Each row was made from one path, in order. Every step used is in the known rows, and no mark comes twice. Write each row's path.
Known rows
keki, libasu, kema, rotupov: [-5,-13,-5,-16,30,5,-1,30,-15,0,4,15,-2,4,-2,34,3,11,10,-5,-7,2,0,-5,13,-11,-5]
rotupov, kema, gevi, kodit: [7,-18,16,37,10,-66,37,9,-22,9,0,8,16,-12,7,8,-18,-7,23,-36,-43,-15,-7,44,25,13,11]
libasu, keki: [-1,-22,24,5,-2,-27,-4,29,-13,5,-4,-17,1,5,2,-5,-10,-20,34,3,-28,11,-19,26,-1,1,-24]
keki, kodit, kema: [7,10,-1,3,-18,-32,-8,24,26,6,-5,5,8,9,-4,-22,5,-3,39,-27,8,7,-20,25,4,-20,-10]
keki, kodit, kema, fevale: [24,0,14,7,-15,-11,-13,10,36,-6,0,8,19,-3,-8,-7,-26,-7,60,-12,20,-8,-20,23,-2,-12,-14]
keki, libasu: [-8,-10,17,0,9,-33,2,32,-10,-2,1,5,-2,21,-5,4,17,-10,29,-15,-20,8,-9,23,6,6,-10]
gevi, kodit, keki, libasu: [9,6,7,-19,14,-56,11,33,-25,-1,21,16,4,42,-4,4,-9,12,36,-33,-17,27,-5,25,6,6,-5]
gevi, kodit, keki, libasu, kema: [-3,-8,-5,-24,35,-31,-3,28,-17,3,23,26,6,27,-2,15,-4,6,19,-28,-20,34,-13,6,9,-11,3]
fevale, kema, rotupov, keki, libasu: [-11,11,-23,-4,-3,-12,1,53,0,-6,3,7,-2,47,-7,0,3,-7,8,-14,-25,10,1,5,-1,-14,-25]
fevale, kema, gevi, rotupov, keki, kodit: [10,18,-36,29,-18,-31,-1,39,-5,-10,-3,23,-9,25,-6,-4,-8,-23,15,-29,-27,-19,-5,40,21,-37,-23]
libasu, kema, fevale: [8,-29,18,15,17,-5,-13,3,3,0,9,-14,29,-21,-13,32,-15,-29,46,10,-22,-11,-12,17,14,-7,-6]
libasu, kema, keki: [-1,-26,-2,11,11,-18,1,24,-19,14,16,-20,-4,-5,-2,30,-18,3,21,4,-28,11,-17,7,9,-10,-16]
gevi, kodit: [11,10,20,20,-18,-56,13,23,-35,10,8,-11,17,6,4,9,-14,-9,38,-21,-41,-3,-4,41,16,19,-15]
pago, kema, gevi: [-15,-19,3,28,21,-74,30,-18,2,8,2,-12,-8,-28,-10,16,-12,-10,15,0,-42,-15,9,30,8,-8,1]
libasu, keki, kodit, kema: [8,-8,11,-13,-7,-8,-20,31,23,2,-12,9,-6,13,2,-32,-13,-4,38,-18,8,21,-32,12,-7,-24,-26]
gevi, rotupov, keki: [-4,18,-16,14,-30,-55,-4,38,-34,19,6,4,16,36,-1,12,9,-16,33,-12,-42,-18,-10,55,5,4,-6]
kema, gevi, rotupov: [14,4,0,31,-8,-60,16,11,-36,4,13,6,-4,-4,-4,28,-15,-8,40,-4,-34,-32,17,56,26,-4,6]
gevi, kema, keki, kodit: [29,6,-4,31,1,-27,-7,47,-30,12,-10,-3,-28,9,-5,5,-28,10,13,-27,-22,1,-20,8,9,-15,-19]
gevi, kodit, keki, libasu, kema, fevale: [11,-18,10,-22,38,-13,-7,11,-6,-9,28,25,23,14,-11,32,-35,3,38,-15,-11,20,-11,6,9,-13,-5]
libasu, kema: [-7,-22,8,11,14,-28,-5,22,-8,12,5,-8,12,-10,-6,15,16,-22,27,-6,-33,3,-18,18,18,-5,-2]
fevale, kema, libasu: [-14,-12,7,27,-8,-32,10,22,-19,-9,19,-35,17,7,-15,10,-6,-29,24,-12,-44,31,12,14,25,-24,-21]
keki, kodit, kema, gevi: [13,-5,-3,14,-2,-31,11,-3,27,-9,-5,14,-7,-2,0,-18,-20,4,38,-28,7,-9,-4,31,7,-23,-2]
libasu, keki, kodit, kema, gevi: [11,-19,5,-2,7,-9,-6,6,28,-11,-13,21,-18,0,5,-25,-36,4,28,-18,10,6,-16,19,0,-35,-18]
pago, kema, rotupov, keki, kodit: [-11,18,-38,-2,1,-36,13,14,0,7,-22,6,-10,15,-10,-2,6,10,6,-25,-17,-15,-13,20,-17,-16,-29]
libasu, kema, rotupov, keki, kodit: [3,4,-41,-8,11,13,-9,24,-5,0,-16,22,0,22,-1,13,2,1,11,-26,-1,-13,-26,11,1,-23,-22]

Which path is each row?
[0,-4,6,9,-18,-44,5,25,8,21,20,-15,-1,9,2,6,-31,16,42,-2,-13,15,-6,18,-7,-10,-10]
kodit, kema, keki
[-5,-20,1,5,5,7,-15,36,-6,-26,-3,-20,-8,11,-9,-17,-25,-27,9,-22,-20,40,-10,-6,15,-48,-51]
fevale, kema, libasu, keki, kodit
[-3,-22,3,27,3,-50,14,36,-14,24,4,-20,7,4,0,12,-6,-3,19,-13,-23,6,-20,22,1,8,-2]
rotupov, kema, keki
[16,4,-5,-18,-9,1,-8,29,14,-1,-10,12,-7,15,7,-13,-29,16,28,-13,26,9,-12,8,-3,-27,-28]
libasu, keki, kodit, kema, rotupov
[6,3,-6,3,-16,-7,-15,7,40,-8,-5,15,22,26,-11,-14,-27,-13,52,-24,7,-13,-32,31,-12,-19,-17]
rotupov, keki, kodit, kema, fevale
[-9,0,-3,32,8,-89,23,-4,-23,14,8,-3,-9,-25,-9,30,-6,-9,18,2,-47,-26,22,41,17,-11,6]
pago, kema, gevi, rotupov
[-5,-16,19,25,11,-52,12,-10,5,10,6,-23,21,-28,-20,23,-17,-24,35,13,-32,-15,-2,22,-1,1,-9]
pago, kema, fevale
[21,14,-8,13,-14,-45,-1,11,4,4,3,29,-11,3,2,6,-16,9,39,-24,1,-21,7,42,21,-30,5]
keki, kodit, kema, gevi, rotupov
[-3,-10,1,10,-1,-21,-5,57,-4,-2,17,-15,-17,21,-9,4,-13,-1,7,-7,-24,32,-4,-9,4,-15,-29]
fevale, kema, keki, libasu
[-23,-3,-21,-10,13,-18,-22,43,-22,11,11,31,4,35,-3,18,28,-13,8,-18,-39,-1,-20,18,9,-20,1]
gevi, rotupov, keki, libasu, kema
[1,-18,-1,0,44,-67,34,10,-8,-2,12,35,1,22,2,3,-14,16,14,-41,-17,17,-7,30,13,2,21]
rotupov, kema, gevi, kodit, keki, libasu
[9,16,-33,-5,-14,-11,4,30,-8,-6,-21,8,-2,36,-3,4,-2,4,27,-27,2,-20,-18,33,-5,-9,-32]
kema, rotupov, keki, kodit
[13,5,-1,38,-16,-59,7,30,-25,6,16,-5,0,-7,-10,19,-14,-20,29,-1,-43,-13,24,36,32,-20,-3]
fevale, kema, gevi, rotupov
[10,-20,12,25,19,-31,19,-8,-23,1,12,3,4,-23,5,29,-29,-5,21,-19,-49,-12,4,27,33,-6,1]
libasu, kema, gevi, kodit
[16,-3,-8,10,-6,-20,-2,33,-13,-1,-8,-12,-18,11,-5,8,-20,11,32,-18,2,0,-20,15,0,-9,-35]
kema, keki, kodit
[22,19,-11,-8,-19,-21,4,23,10,5,-7,11,2,12,0,-3,-15,17,38,-24,21,-5,-1,17,6,-16,-15]
keki, kodit, kema, rotupov
[-3,-9,-3,-20,24,-52,6,29,0,-3,12,10,-2,38,-12,2,9,4,39,-15,-2,29,-9,26,-4,-1,1]
kodit, keki, libasu
[-20,-7,-6,-6,5,-28,0,33,-2,-4,-3,12,2,47,-1,-12,17,-12,21,-22,-30,4,-21,30,-10,0,-15]
rotupov, keki, libasu
[4,-17,5,17,18,0,-8,28,-33,-14,-16,-5,-17,5,-3,-2,-31,-7,8,-26,-32,28,-15,6,17,-36,-28]
gevi, kema, libasu, keki, kodit
[-2,2,4,23,-12,-71,8,41,-29,31,6,4,24,5,-2,12,28,-21,29,-20,-34,-17,-14,44,19,11,17]
gevi, rotupov, kema
[-37,-35,11,3,26,-39,10,-5,-18,-1,9,-33,-1,-14,-5,10,-19,-16,-2,-1,-48,30,3,6,-5,-30,-26]
pago, kema, libasu, keki
[-19,-23,17,-4,-1,-17,1,2,2,-3,18,-20,11,9,7,-1,-33,-3,30,-6,-25,37,-1,13,3,-31,-14]
kodit, kema, libasu, keki
[20,-5,19,35,-2,-53,28,-3,-30,-4,5,-3,3,-8,6,17,-36,-2,38,-19,-41,-15,9,48,26,10,-5]
kema, gevi, kodit
